Every row comes from one small tree of marks. The marks that hang from a mark follow it in brackets, in the order of their numbers. Every link used is in the known rows. Which tree was each row made from?
Known rows:
k507[k448[k434]]: [-0.90, -0.08, 1.85, 0.22, -0.02, -0.73, -4.43, -2.88, 1.44, 1.34, -5.47, 2.10, -2.42, -2.59, 0.03, -1.43, -1.18, -0.59, -2.41, -3.98]
k917[k571]: [-0.46, 1.23, -1.98, -0.06, -1.73, -2.75, -0.92, -0.15, 1.29, -1.03, -2.93, 1.42, -2.74, -0.70, -1.49, -3.24, -1.78, -3.28, -1.29, -1.22]
k917[k434]: [-0.31, -0.14, -1.13, 2.71, 3.03, -1.03, -0.27, -1.06, 1.25, 0.93, -1.52, 0.67, -2.72, 0.47, -2.60, -2.93, -1.38, -4.76, -0.16, -3.31]
k480[k917[k434[k448] k507 k884]]: [-0.06, 2.10, 1.42, 2.87, 1.58, -0.88, 3.93, -1.02, -1.00, 1.85, 0.89, -1.66, 1.53, 1.83, -0.52, -2.18, 4.26, 0.30, -0.59, 1.21]
k480[k917]: [-0.07, 2.67, -0.19, 1.69, -2.27, -3.33, 0.85, -1.54, 2.28, 1.47, -2.53, 1.40, -1.94, -0.28, -3.87, -3.58, -4.61, -3.26, -2.26, -2.67]
k884[k917[k434 k480 k571[k68]]]: [-0.87, -1.28, -2.19, 0.29, 0.68, 2.36, -0.55, 1.19, -0.11, 1.28, -0.84, -2.58, -0.08, -1.46, -0.10, 2.20, 1.26, -3.75, 1.61, 0.73]
k571[k917[k507]]: [-2.01, 2.51, 0.09, -0.77, -2.24, -1.46, 2.10, 1.34, 0.36, -0.84, -2.29, 1.48, -1.23, 0.64, -4.07, -1.48, -4.96, -0.26, -2.14, 0.69]
k448[k434[k917[k480 k884]] k507]: [3.85, -5.73, 2.44, -1.52, 2.72, 0.01, 1.61, -2.20, 2.90, 1.85, 4.96, 4.18, 1.08, 0.50, 3.30, 3.90, -1.34, 0.12, 4.43, 1.01]
k68[k571[k917[k480 k507 k884]]]: [-0.90, -2.32, 0.30, -0.43, -1.67, 1.72, 4.82, 3.78, -0.23, -1.06, 3.17, 0.06, -1.06, 0.11, -0.24, 0.25, -4.72, 1.38, 1.59, -0.23]
k480[k917[k434 k507[k448] k571 k884]]: [0.20, 0.93, 2.98, -0.66, -3.88, -0.09, 0.52, 2.24, -2.85, -1.27, 2.71, -5.30, 1.10, 0.96, 1.38, -1.24, 5.01, 2.11, -1.51, -1.22]
k480[k917[k434 k507]]: [-0.62, 0.78, -0.72, 1.70, -0.98, -1.30, 2.09, -0.82, 0.10, 0.03, 0.31, -1.36, 0.14, 1.79, -4.25, -1.54, -0.54, -1.87, -0.51, -0.98]
k434[k448]: [-0.92, 3.17, -1.52, 3.09, 3.18, -2.20, -0.87, -2.33, 2.05, 1.77, -6.21, 4.37, -2.01, -0.89, -1.03, -5.33, -1.37, -3.44, -2.45, -0.16]
k917[k507 k571[k68] k884]: [-0.53, 1.43, -2.85, -2.35, -3.20, 0.78, -1.01, 2.45, -1.64, -3.19, 0.07, -2.41, 1.05, -1.07, -1.51, 1.09, 2.38, 0.97, 0.84, 3.46]
k480[k917[k507[k448] k571[k68] k884]]: [-0.03, 3.29, 0.64, -2.44, -6.38, 1.49, -2.68, 3.38, -2.70, -2.08, -0.69, -3.85, 2.14, -1.82, -0.16, 0.36, 2.89, 3.45, -2.16, 1.01]
k68[k480[k917[k434 k507 k884]] k571]: [1.11, -2.34, 0.09, 1.78, -0.39, -0.08, 0.43, -0.94, 0.00, -0.97, 4.16, -0.93, -0.91, 1.70, -0.80, 1.13, -3.16, 3.20, 0.36, -5.46]
k480[k917[k507 k571 k884]]: [0.06, 1.73, 0.24, -1.65, -5.81, -2.93, 3.31, 0.83, -0.64, -1.55, 2.44, -2.55, 0.53, 0.69, -1.06, -1.05, 1.51, 0.97, -0.52, 1.59]
k434[k917[k480 k507[k448] k571[k68] k884]]: [0.11, 0.81, -0.55, -3.62, -0.81, 4.19, -0.51, 3.96, -1.80, -1.46, 2.77, -2.39, 3.28, -0.80, 2.93, 1.52, 3.07, 0.91, 3.18, 3.58]
k917[k434[k448] k480 k507 k571 k884]: [-0.32, -1.98, 0.22, 1.32, 3.54, 0.61, 4.55, 0.89, -1.78, 0.15, 3.00, -1.80, 1.37, 1.30, 3.82, -1.45, 6.68, -0.70, 2.75, 3.65]
k884[k917[k507 k571]]: [-2.46, 2.25, -2.99, -2.10, -3.99, -2.71, -0.02, -0.22, 0.48, -2.02, -2.52, -0.60, -0.51, -0.75, -1.42, 0.03, 0.03, -0.70, -1.53, 2.58]
k448[k434 k507]: [2.07, -3.96, 0.10, -0.20, 0.09, -1.89, -4.10, -3.54, 2.83, -0.28, -2.68, 5.79, -1.74, -1.45, -0.83, 1.49, -3.19, 0.46, -1.13, -1.61]
k434[k917[k884]]: [0.97, 2.33, -0.16, -0.07, 1.68, -1.79, 2.35, -0.40, 1.99, 1.65, 1.88, 1.15, -0.65, 1.31, -0.75, -2.17, -1.63, -3.49, 1.99, -0.31]
k884[k917]: [-2.12, 2.64, -1.65, 0.48, -0.70, -2.86, -0.62, -1.85, 2.33, 1.40, -3.84, 1.22, -2.56, -1.40, -2.15, -1.83, -3.29, -3.48, -2.24, -0.93]

Which tree is each row?
[1.78, -0.75, 3.08, 1.01, -1.03, -2.56, 1.02, -1.57, -0.51, 0.97, 4.16, -2.21, -1.54, 1.68, 1.46, -0.01, -0.70, 0.64, -0.53, -4.72]
k68[k480[k917[k434 k571 k884]]]
[-1.02, -2.10, 3.13, 0.18, 1.31, 1.46, 6.94, 2.55, -1.93, 0.79, 5.66, -2.57, 0.11, 2.04, 0.26, 0.72, -0.20, -0.41, 2.34, 1.23]
k571[k917[k434 k480 k507 k884]]
[-2.01, -2.28, 0.51, 0.86, 2.79, 1.94, -0.11, 0.94, -1.12, -0.73, 0.77, -0.93, -0.23, -0.13, 1.43, -2.01, 0.62, -1.57, 0.73, -1.02]
k917[k434 k480 k507[k448]]
[1.77, -0.93, -1.26, 0.89, 2.92, 1.34, -8.05, -1.46, 0.17, -0.12, -3.95, 3.88, 0.49, -1.38, 2.73, 3.63, -0.44, 2.98, -2.86, -0.18]
k884[k917[k434[k448[k507]] k571[k68[k480]]]]
[-0.07, 2.29, -1.05, 2.69, 2.88, 1.42, -2.56, -2.32, -0.36, 1.15, -3.24, 1.13, 1.78, 0.45, -2.13, 0.72, -1.19, 1.85, -1.91, -0.48]
k571[k68[k480[k917[k434[k448] k507]]]]
[0.61, 1.14, 1.65, -0.88, 1.30, 0.00, -3.08, -2.84, 2.55, 2.51, -4.09, 2.73, -0.73, -0.55, 0.18, -0.76, -1.43, -1.34, -0.39, -3.05]
k507[k448[k434[k917]]]
[-1.01, 0.45, 2.64, -0.04, 0.09, 0.37, 4.34, 2.20, -1.73, -0.10, 2.99, -2.49, -0.35, 2.17, -1.92, 0.03, 0.15, 0.44, 0.10, 0.22]
k571[k917[k434 k507 k884]]
[-2.09, 0.31, -3.30, 0.42, 2.31, 3.34, 0.02, 0.88, -1.26, 0.61, -2.86, -1.59, 2.64, -0.98, 1.01, 1.91, 4.78, -0.98, 0.89, 5.41]
k884[k917[k434[k448] k480 k507 k571[k68]]]
[0.99, 2.96, -2.20, -0.06, -4.63, -0.70, -2.04, 0.99, 0.66, 0.06, -3.67, -0.62, -0.20, -1.37, -3.88, -0.94, -2.10, -2.11, -1.83, -0.61]
k480[k917[k571[k68]]]
[1.31, -0.50, 0.35, -1.18, 0.84, -0.66, 4.64, 1.15, 1.09, 1.22, 4.85, -0.24, -0.02, 1.16, 2.68, -1.07, 0.09, -3.69, 4.29, 1.30]
k434[k917[k480 k571 k884]]
[0.03, 0.96, -2.55, -0.56, -0.60, -0.41, -5.41, -0.85, 0.59, -1.23, -3.52, 2.29, -1.91, -1.73, -1.10, 0.60, -4.57, -0.25, -1.47, -2.25]
k917[k571[k68[k480]]]
[-1.50, -1.14, -1.34, 2.82, 5.76, 0.83, 2.95, -1.25, 0.01, 1.33, -0.86, 1.43, 0.56, 1.04, 0.51, -2.55, 1.97, -2.72, 1.66, 2.27]
k917[k434[k448] k480 k507]
[3.85, -1.83, 0.74, -0.57, 3.17, -0.31, 1.70, 0.93, 1.51, 0.75, 3.29, 4.54, 1.99, 1.00, 5.82, -0.61, 1.37, -0.22, 2.33, 3.90]
k434[k448[k507] k917[k480 k571 k884]]
[-2.07, 2.06, -2.01, 0.86, 1.23, -0.88, 0.22, -0.80, -0.31, 0.02, -3.83, -0.81, 0.75, 0.45, 0.40, -0.85, 4.83, -0.80, -1.66, 3.10]
k884[k917[k434[k448] k507 k571]]
[3.55, -3.64, 3.15, 3.15, 4.17, 1.61, -3.12, 0.60, 0.63, 0.32, 0.90, 5.60, -1.72, 1.02, 3.46, 0.91, -4.91, 5.28, -2.65, -5.18]
k68[k480 k571[k917[k434[k448[k507]] k884]]]
[-1.71, -0.26, -1.26, -0.57, -1.64, -1.95, 1.76, -0.17, 1.55, 0.87, -0.92, 0.03, -1.87, -1.58, 1.37, -0.90, -1.62, -3.45, 0.06, 0.85]
k884[k917[k480 k571]]
[0.11, 0.38, 3.52, -2.01, -2.75, 1.69, -4.57, -2.59, -1.24, 0.37, -0.85, -1.21, 1.57, -2.21, 0.72, 4.56, -0.93, 6.75, -1.79, -2.22]
k571[k68[k480[k917[k507[k448[k434]] k884]]]]
[0.89, 2.60, -0.68, 0.97, -0.65, 1.79, 0.82, 1.53, -2.32, 0.35, -0.61, -3.56, 3.42, 0.68, -0.86, 0.49, 6.72, 1.33, -0.18, 3.14]
k480[k917[k434[k448] k507 k571[k68] k884]]
[0.58, -0.59, -0.49, 0.28, -2.74, -1.57, 0.12, -1.09, 1.07, -1.72, 2.40, 0.97, -1.31, 0.48, -0.86, 0.30, -5.61, 4.02, -0.75, -4.20]
k68[k480[k917[k507 k884]] k571]
[-1.73, 0.42, -0.27, 0.86, 1.41, 0.71, -2.62, 0.31, -1.24, -1.58, -1.96, -0.88, -0.90, -0.04, -0.92, -2.69, 0.91, -0.75, -1.49, -2.23]
k917[k434 k507[k448]]
[1.40, -0.79, -0.71, -4.19, -0.47, 1.51, -2.12, -2.29, 0.23, -0.76, 1.67, 0.02, 2.34, 0.34, 0.74, 6.78, 0.72, 3.91, 3.52, 1.61]
k448[k434[k917[k507 k571[k68[k480]] k884]]]
[-0.50, -2.85, 1.26, -3.42, -2.32, 3.85, -2.20, 1.24, -2.32, -1.24, 0.32, -2.78, 2.03, -2.92, 3.15, 4.07, 4.77, 3.51, 1.99, 2.45]
k917[k480 k507[k448[k434]] k571[k68] k884]
[-0.61, 0.33, 1.78, -0.48, 1.23, 2.64, -0.27, 1.39, -2.39, -0.66, 2.32, -1.64, 0.20, 1.10, -1.46, 3.97, -2.93, 3.50, 0.00, -1.04]
k571[k68[k480] k917[k434 k507 k884]]
[-0.22, 2.74, 2.48, -2.02, -6.33, -1.52, 0.13, 2.12, -1.97, -1.90, 0.93, -3.30, 0.73, -0.55, 1.32, -2.21, 2.43, 3.01, -2.61, -0.12]
k480[k917[k507[k448] k571 k884]]
[4.82, -2.76, -0.43, -3.45, -1.05, 1.62, -4.03, 0.05, 1.37, -0.57, 1.05, 2.35, 2.21, -0.60, 1.11, 5.74, 1.46, 2.10, 2.44, 1.96]
k448[k434[k917[k571[k68] k884]] k507]
[-1.09, -3.32, 0.41, 0.96, 3.12, 0.70, 4.91, 0.34, -1.02, -0.28, 5.57, -2.45, -0.11, 1.33, 0.82, -0.26, 2.15, -1.99, 3.87, 1.06]
k917[k434 k480 k507 k884]
[-2.64, 0.71, -2.06, 0.73, 0.82, -0.82, 0.58, -1.11, 0.22, -0.15, -1.13, -1.46, -0.45, 0.39, -2.65, 0.19, 0.40, -1.93, -0.30, 0.52]
k884[k917[k434 k507]]
[1.80, -4.21, 0.15, 3.59, 6.40, 0.51, -0.72, -1.02, 1.26, 1.36, -0.42, 5.21, -0.45, 0.19, 2.68, -1.83, -0.23, -2.27, 0.34, 0.24]
k917[k434[k448[k507]] k480]
